Known rows, with every step that occurs:
fofen/ruko/rema/vugunid: [-17 -13  24  -4  24 -16 -13 -12 -20  -3  24 -16  20 -10   1  -5 -29   8
  26]
rema/ruko: [ -3 -14  21 -19  22 -31   7   0 -27   0  22   6  29  -8   9   6 -13   2
  13]
dukat/fofen/ruko/rema/busere: [-24  55  -8  -7  -7 -11  10   0 -25  31  30  -3  23 -37  22  -2 -39  15
  26]
vugunid/dukat: [  7 -34  11 -13   6 -16  -8  28 -17  21  -8  16  13 -14 -16  15  -2   6
 -17]
rinip/fofen/ruko/rema/busere: [  5  47  -9   8 -16 -17   6 -12   0  31  22 -22  10 -24  22  -5 -22   5
  18]
ruko/rema/vugunid/rinip/fofen/dukat: [ -1   2  -2 -14  25  -4   0   0   5 -15 -19  -2  -3 -13  10  26 -27  19
  -3]
ruko/rema: [ -6 -13  19   5  17 -15 -14 -18 -43  30   3 -11  -4 -40 -20  17  -4  20
   2]
rinip/fofen/ruko: [ 24   4 -16  -1  18 -19   5 -11  -2  -2  12 -10  21   0  23   5 -12   1
  -8]
vugunid/rema: [  7  -2  18   8   6 -12  -9   4 -22  27 -12  -2 -14 -16 -13  14  -5   7
 -21]
rinip/fofen/ruko/rema: [ 14  17 -19   7  22  -9 -16 -20 -16  25  19 -21   9 -26  20  13 -20   9
  -1]
vugunid/rinip/fofen/ruko/rema: [ 16   4 -16   6  10  10  -2 -28  -6  -6   8  -9  23 -34  17  32 -34  18
   0]
rinip/vugunid: [  8 -39   8  10   9 -23  25 -17 -18 -39 -29   2   8 -16 -25  11  20  12
 -13]
vugunid/rinip/fofen: [ 25 -16  -3  -5   3  -5  24 -23  -2 -32 -22   8  12 -18  -4  31   1  16
 -13]
dukat/fofen/rinip/vugunid: [ -6  -4 -14 -23  28 -10  31  -9  -1 -72 -36  29  13 -29   3  45 -11   0
   0]
ruko/rema/vugunid/rinip/fofen: [  5  -6   8  -9  10  -5   4 -26  -4 -43 -21   0  -2 -25 -12  26  -7  16
   9]
vugunid/rinip/fofen/ruko/rema/busere: [  8  33  -5   8 -27   2  19 -20   8   1  13  -8  26 -32  20  14 -34  13
  18]
rinip/vugunid/dukat/fofen/ruko/rema: [-11   8 -44  -5  16   2 -10  23 -16  -5  -5  16  27 -41  13  26 -29  11
 -16]

Rows:
[  0  12  15  -5  11 -18 -12  15 -20  21  13   7   6 -11  12  10 -19  -3
  -3]  vugunid/rema/ruko
[  7 -12   9   4   8  -3   7  -2  14 -42 -44  15  -9 -20  -9  44 -11  -8
 -15]  fofen/rinip/vugunid/rema
[  3  13  -6  -5  25 -18 -11 -16  -3 -12  15 -19   9  -6  17   0 -20   2
  16]  rinip/fofen/ruko/rema/vugunid
[-24   9  -8 -32  22 -11 -20  32 -21   2  -7  22   4 -30 -10  16 -17   9
   3]  ruko/rema/vugunid/dukat/fofen
[ -6   1 -11 -45  25  -2  -3  35   4 -12 -17  43  19 -25  10  47 -33  -8
  -6]  vugunid/dukat/fofen/rinip
[-15 -25  28  -4  15   3   0 -20 -10 -34  15  -3  35 -18   0  14 -43  18
  29]  fofen/ruko/rema/vugunid/rinip
[  0 -11 -32 -16   9 -12  15  28 -11 -32 -35  34  16 -26  -9  25   7   7
 -29]  rinip/vugunid/dukat/fofen
[-16 -18  34  -7  21 -23 -11 -15 -30  -6   0 -10  -3 -21 -25   3  -4  14
  19]  ruko/rema/vugunid
[-16  -4   3 -57  28 -12   1  38  17 -47 -19  45  20  -7   7  33 -33 -15
  12]  rema/vugunid/dukat/fofen/rinip
[ 17   5 -17  -9  31 -25   5  14  -4  24 -10  -6  -5  -1  21  14  -5   8
 -28]  rinip/fofen/dukat
[ 16 -16   3 -15  11  -8  24 -17  21 -67  -2   3  37  10  18   8 -24   4
  11]  rema/vugunid/rinip/fofen/ruko
[  9 -45   3 -16   9  -7   8  21  21 -47 -40  32  18 -18 -11  45  -9 -10
 -10]  fofen/rinip/vugunid/dukat
[ 25 -11 -12  -3   7   1  20 -21   7 -32   2   2  36  -8  22  23 -25   9
  -8]  vugunid/rinip/fofen/ruko
[  7   7 -16 -15  16 -11 -29  20  10   4  10  -3  16  -6  16   5 -26  -6
   1]  rinip/fofen/ruko/rema/vugunid/dukat
